(in the rows, 128 means zero)
Known rows, with every step that occurs
roda/rofoz/vasa: [134 135 113 135  75 174 199  71 118 113 108  71  82  85  96 158 152 166
  93 203 102 103 136 107 206 141 128 153 184  81 168 141 128 221  96]
gited/vasa: [164 129 151 146  89 116 158 149 159 100 152 100  80 138  96 135 133 168
 105 219 157  94 147 119 163  89 110 151 143 112 158 151 156 136 118]
nuten/vasa/rofoz: [146 142 172 133 119 112 179  74 128 124 155 120 106 141 137 150 127 151
 103 155 142  98 106 107 160 142 154 166 159 122 142 148 119 136 122]
romarad/giloz: [164 115 160 126 101 135 180 164 170 145 135  80  81 116 103 158 156 139
 114 188 108 108 146  94 133 135 137 170 161 124 187 144 133 183 104]
gited/vasa/rofoz: [163 144 145 133  99 110 151 122 157 122 144 134  80 146 136 139 118 159
  94 203 159  88 144 117 147  87 123 158 111 110 144 155 125 122 137]
vasa/gited: [122 122 137 117 114 143 177 100 127  92 132 107  74 127 134 158 121 156
  81 183 137 116 110 114 144 100 140 137 119 138 132 125 138 160 119]
vasa/rofoz/roda/buvu: [137 135 133 125 136 155 135  67 135 171 114 146  96 138 147 155 108 156
 105 183 108 134 125 123 158 122  93 166 133 101 118 152 123 148 121]
givo/vasa/romarad/giloz: [172 141 153 117 101 125 198 197 146 139 118 104  96 135 136 170 159 141
  95 174 144  88 167  87 120 168 145 162  90 113 157 152 149 188 100]
giloz/vasa: [154 120 161 133 108 159 180 122 134 103 134  90  91 120  82 152 134 172
  61 191  90  97 129 105 165 106 103 124 132 130 152 130 158 160 123]
bogiv/vasa: [140 122 151 152 112 154 172  79 158 127 107  74  83 113 104 139 139 158
  94 192  72  83  95 116 178 124 109 163 156 110 157 128 172  95 120]
dukos/vasa/futek: [140 135 157 110 106 146 217 108 184 133 141 125  99 132  73 141 154 191
 138 169 145  84 143 142 158  95 139 151 142 146 123 148 140 109 126]
sofevus/vasa/givo: [145 125 161  84 147 119 181 154 155 136 154 108  91 160 100 139 158 138
  99 157 136  97 104 107 128 132 126 124 133 124 149 141 154 114 145]
nuten/vasa/bogiv: [160 131 173 120 122 115 191 108 116 112 163 124 108 134 125 173 139 169
 131 156 150  82  91 114 171 145 141 151 165 145 157 149 138 171  97]
futek/vasa: [123 130 152 126 108 146 180 106 176 124 116  98 102 106  79 140 129 156
  86 163 133 108  96 101 152 100 122 136 134 100 160 122 199  95 127]
giloz/romarad: [193 102 137 151 101 145 182 120 135 114 121  79  87 127 105 157 123 184
  73 163  85 102 152 107 160 115  95 154 137 137 154 120 171 172 122]
rineg/vasa/rofoz/roda: [131 100 120 108 107 122 145  60 170 175 109 155  85 147 130 154 114 157
  92 181 128 114 117 114 151 114 101 199 136 127 122 130 128 148 124]
buvu/roda/rofoz/vasa: [140 127  99 160  69 170 184 114 164 122 107  82  87 108  77 152 188 163
 113 173  84  97  87 117 199 142  92 162 167  69 168 130 130 200  92]
dukos/vasa: [137 122 142 130 107 148 184  95 171 135 128 104 104 126  60 127 156 193
 121 195 112 105 124 132 157 111 131 125 147 131 120 149 168 130 122]
rofoz/roda/buvu: [137 115 137 141 127 170 134  94 134 144 124 108  97 132  96 156 124 170
 123 206 106 149 133 127 185 124  68 157 175  98 134 151 157 170  91]
vasa/futek: [146 136 167 110  97 132 220 139 170 125 143 107  76 125 109 150 140 160
 124 159 159  88 141 122 154  99 132 182 157 137 146 133 135 123 118]
romarad/vasa/giloz: [146 119 164 119 130 159 173  66 163 113 154  84  77 130 124 168 137 161
  91 194 187 129 130 110 124  98 118 168 151 136 183 139 134 210 116]
buvu/roda: [148 114 124 157  89 137 167 154 193 136 122  92  88 133  73 132 182 162
 121 164  98 107  71 118 157 123  83 162 153  98 147 126 163 148 107]
giloz/vasa/fidok: [136 138 154 120 115 154 187 122 133 113 131 127  99 122  81 159 115 170
  85 167  85  94 136 125 159  92 113 115 135 142 123 124 140 135 134]
rineg/vasa: [128  90 127 125  86 115 180 101 167 141 121 118  75 126  84 143 150 163
 106 188 127 107 115 113 164 110 112 175 153 122 136 119 166 158 115]
buvu/roda/rofoz: [148 118 103 165  80 160 184 126 174 134 110  93  95 102  68 146 204 162
 112 175  77 102  75 113 183 130  99 180 167  85 157 129 135 182  97]
sofevus/vasa/giloz/romarad: [181 111 163 117 147 140 183 101 126 120 127  95 105 149 125 148 148 165
  84 145 134  98 135 100 126 100 112 126 143 138 159 140 169 158 129]
rofoz/vasa: [132 134 140 127  83 149 177 101 139 110 121  66  70 126 107 143 115 166
 105 187 128 107 136 115 180 135 107 121 168  93 160 138 161 184 105]
sofevus/vasa/rofoz/roda/buvu: [138 130 154 103 153 146 140  99 132 156 125 127 118 155 128 140 135 142
  92 172 108 118 103 117 148 117 108 130 157  99 130 162 136 118 117]
futek/vasa/mabe: [111 145 141 115 117 153 188  96 191 131 117 116 103  94  90 152 126 137
  91 137 141 116  97  93 152  99 151 141 100  99 168 106 178  90 150]
dukos/vasa/romarad: [150 126 129 111 112 140 203  99 160 141 127 135  98 128  91 134 134 190
 108 200 122  97 140 134 129 135 127 140 104 126 123 147 145 143 121]
vasa/sofevus: [141 133 143 115 119 124 186 117 165 155 127 131  78 106 143 138 140 160
  85 169 124 105 119 103 150 157 131 152 139 127 153 135 172 161 107]
velig/vasa/rofoz/roda: [168 140 147 115 104 150 144  34 176 136 133 129  89 146 127 151 103 139
  77 171 153 113 114 118 183  90 114 158 137 132 144 155 132 143 136]
gited/vasa/romarad/giloz: [189 131 147 121  98 110 178 184 160 116 154 126  72 140 129 158 120 149
  99 225 161  82 182 112 121 124 119 178  99 111 189 155 108 171 110]
futek/vasa/rofoz: [123 145 146 113 118 138 173  79 173 148 109 132 104 115 119 144 114 144
  75 146 132 100  91 100 134  99 135 142 100  98 147 126 168  81 146]
buvu/roda/rofoz/vasa/sofevus: [139 134  96 149  81 164 189 113 170 134 107 108  85 103 102 156 187 162
 103 160  87  92  90 113 198 164  96 162 156  73 173 130 129 205  89]

Rows
[166 124 148 115 114 154 198 129 124 110 132 120  86 121 111 159 113 169
  49 199  98  89 145 106 134 130 100 138  88 124 153 127 136 171 121]
giloz/vasa/romarad
[152 132 158 117 124 152 184 117 143 124 136 129  88 113 123 156 133 167
  46 173  96  90 131  98 160 139 112 126 112 135 159 129 159 164 119]
giloz/vasa/sofevus
[118 148 129 116  93 157 186  92 156 115 121  85  69 113 118 154 112 149
 111 161 137 115 137 108 179 134 137 129 134  91 167 120 139 179 128]
rofoz/vasa/mabe
[136 133 146  99 121 143 183 115 163 136 116 135 104 109 106 168 127 162
 103 149 140  84  76 108 143 103 123 128 107 121 161 126 186 115 122]
futek/vasa/bogiv
[161 144 151 115 107 127 183 173 133 133 115 114 104 137 128 177 168 167
 117 156 148  78 115 101 155 136 137 129 107 136 125 153 185 176 105]
givo/vasa/bogiv
[141 127 175 103 106 155 197 120 185 106 169  84  77 133 105 171 137 158
  94 185 179 103 133 127 146  95 129 188 165 139 184 134 112 162 108]
romarad/vasa/futek
[171 125 169 112 123 149 185 162 162 141 141 118  86 113 125 177 150 142
  67 175  90  89 158  86 138 152 130 152 118 139 201 139 124 193 107]
romarad/giloz/vasa/sofevus
[136 137 136 117 117 141 177  67 169 159 121 139 105 133 100 130 139 182
 110 178 112  98 122 130 140 109 142 132 115 130 105 153 138 117 142]
dukos/vasa/rofoz
[175 121 142 105 109 126 204 162 154 150 129 117  74 118 137 161 127 141
  95 197 121  98 160 101 101 162 130 185 108 116 182 140 111 194 102]
vasa/romarad/giloz
[161 140 149 130 105 108 164 146 167 119 154 139  76 130 136 140 132 165
  91 200 163  87 150 113 159 122 120 152 122 118 168 151 158 142 113]
gited/vasa/sofevus
[145 151 155 126 109 123 183 161 153 143 117 114  99 128 139 152 171 155
  86 152 147  94 135  88 159 164 146 136 114 121 133 148 197 161 105]
givo/vasa/sofevus
[179 110 137 131 117 170 178 100 163 103 147  78  88 124 112 186 117 166
  56 158 118 116 151 105 154 108 118 168 115 142 192 107 130 195 133]
giloz/romarad/vasa/mabe
[203 123 150 143 108 155 189  32 153  98 137 110  79 134 119 165 124 158
  84 142 173 102 152 109 176  74 107 144 117 152 168 138 165 190 141]
velig/vasa/giloz/romarad
[127 102 144 105  84 113 214 112 179 139 134 139  71 133  95 158 146 160
 122 162 160  87 134 122 165  97 122 203 149 137 139 118 137 135 116]
rineg/vasa/futek
[144 132 143 133 134 161 138  40 161 160  96 112  92 133 149 153 105 152
  79 184  74  91  96 119 164 128  99 187 137 115 143 138 135  86 130]
bogiv/vasa/rofoz/roda
[184 108 135 135 136 179 142  71 135 122 139 107  97 148 136 193 101 175
  55 174 102 124 158 121 159 113  74 171 120 126 169 132 114 198 117]
giloz/romarad/vasa/rofoz/roda/buvu
[167 118 163  86 132 123 196 175 148 139 136 105 100 140 123 145 152 132
  84 184 119  90 130 100 102 148 138 147 137 113 181 152 127 156 102]
sofevus/vasa/romarad/giloz
[152  91 122 101  95 109 200 133 166 160 125 144  69 127 120 166 138 145
 100 191 129  94 149 105 122 147 120 203 109 121 169 124 119 193 105]
rineg/vasa/romarad/giloz
[136 134 138 144 141 172 137  35 145 161  99 123  94 130 145 160 111 151
  94 184  65  99 104 127 180 127  88 174 130  96 138 142 135  93 125]
bogiv/vasa/rofoz/roda/buvu
[164 143 147 123  95 138 172  47 173 125 137 126  82 132 121 141 122 133
  80 159 154 101 106 115 177  85 137 142 121 125 145 150 139 139 146]
velig/vasa/rofoz
[145 139 109 115  86 173 203  77 109 122 107 100  84  86 120 181 147 172
 106 191 104  85 122 112 202 142 130 147 163  97 169 145 118 236  92]
roda/rofoz/vasa/bogiv
[134 140 134 102 107 138 183 114 147 123 140  96  52 147 119 159 109 155
 113 167 149 100 144 115 163 156 103 128 119 105 158 130 138 175 136]
rofoz/vasa/givo
[145 131 181  89 122 128 208 155 160 120 148  98 101 146  99 136 162 148
 107 153 147  82 115 117 144  98 140 144 175 128 152 145 146  98 116]
sofevus/vasa/futek
[133 146 156 106  81 148 209 116 153 107 133  87  66 131 118 156 115 165
 122 160 160  86 155 124 180 121 117 147 163 107 161 134 132 160 107]
rofoz/vasa/futek
[106 132 144 111 120 154 179  90 154  95 123 118  95 114 113 161 114 148
  68 156 149 108  90 105 144  88 137 126  98 114 152 113 174 100 131]
futek/vasa/gited
[149 131 148 124 137 178 144  78 119 138 127 140 103 137 124 171 105 166
  62 184  83 113 137 114 167 110  81 137 107 115 131 143 119 156 128]
giloz/vasa/rofoz/roda/buvu
[139  93 114 106  92 109 200 105 156 148 119 146  70 128 112 150 128 160
  93 195 136  98 129 115 136 135 110 189 111 115 140 119 142 174 113]
rineg/vasa/romarad
[161 124 149 131 131 156 189  66 153 120 109 116 100 117 119 167 115 170
  80 130 153 103 136  92 132  87 104 145  95 124 170 114 194 130 142]
futek/vasa/giloz/romarad
[136 145 124 120  73 173 226  83 128 109 118  87  78  90 109 170 149 165
 107 182 126  86 151 114 208 130 138 172 178  93 170 138 105 199  98]
roda/rofoz/vasa/futek
[177 133 145 118 103 112 162 157 147 111 152 137  80 141 122 162 129 176
 123 204 165  71 129 126 156  91 112 143 117 133 158 156 143 158 113]
gited/vasa/bogiv
[200 101 140 119 120 160 174 116 140 106 147  94  89 136 126 200 118 186
  63 168 113  90 135 118 147 112  95 158 120 158 185 124 136 216 109]
giloz/romarad/vasa/bogiv
[162 124 136 107 116 141 204 126 171 151 132 132  97 126  96 149 144 174
 114 200 115  92 159 124 115 146 139 153 102 131 153 153 121 164 114]
dukos/vasa/romarad/giloz
[124 137 130 119 116 155 193  84 187 142 130 123 105 112  71 137 150 174
 126 169 121 113 125 125 157 109 159 132 114 129 129 133 147 126 147]
dukos/vasa/mabe
[129 132 155  99 133 138 184 134 164 129 134  95 108 126  96 133 157 131
  95 153 123 111  96  99 144 112 159 125 149 111 158 133 152 117 136]
sofevus/vasa/mabe
[172 128 176 123 117 112 206 133 130 117 165 113  98 135 132 169 132 144
 108 178 145  92 145 100 136 177 150 187 147 124 188 148 103 182  92]
nuten/vasa/romarad/giloz
[158 119 166 115 120 160 179 151 138 101 147 101  83 125 119 190 136 141
  66 182  99  95 153  92 135 115 134 143 109 147 187 132 103 193 114]
romarad/giloz/vasa/gited
[140 136 144 139 123 147 165  50 157 150 101 107  85 120 143 144 123 147
  82 176  73  76  91 115 160 121 123 170 123 107 142 132 143  80 139]
bogiv/vasa/rofoz
[156 121 159  83 138 126 179 152 136 135 135 115 108 140 112 150 160 157
 106 165 122  79  76 113 136 116 131 111 155 134 150 153 162 142 107]
sofevus/vasa/bogiv
[169 134 158 132 105 148 187  33 165 108 141 112  76 128 113 149 135 145
 105 158 194 111 128 111 172  75 123 143 134 139 162 148 164 177 137]
velig/vasa/giloz
[157 136 135 102  93 143 197 133 139 126 124  93  63 127 141 166 104 149
 100 191 131  94 170 108 138 171 116 149 122  91 190 141 113 216  95]
rofoz/vasa/romarad/giloz
[130 128  93 152  78 174 183 104 152 104 112  95  83 113  98 166 176 160
 102 167  94  98  84 119 194 134 101 156 146  79 162 124 113 204  94]
buvu/roda/rofoz/vasa/gited
[166 134 147 109 106 132 185  85 181 116 163 122  65 145  95 157 132 131
  99 154 177 101 119 117 178 106 122 141 106 138 158 138 149 145 157]
velig/vasa/givo
[118 143 139 117 137 162 145  62 161 158 108 149 113 124 121 159 102 149
  88 157 125 123 104 112 155 103 101 146 108  85 140 136 159  91 132]
futek/vasa/rofoz/roda/buvu
[154 146 162 139 114 134 186 124 135 126 111  97  96 138 132 158 168 162
 116 152 183 106 150  89 139 121 134 141 115 127 127 151 191 177 120]
givo/vasa/giloz
[114 104 116 113  95 123 191  91 183 147 121 135  77 113  93 154 144 144
 111 160 134 114 116 105 163 109 141 182 121 120 145 103 144 154 138]
rineg/vasa/mabe
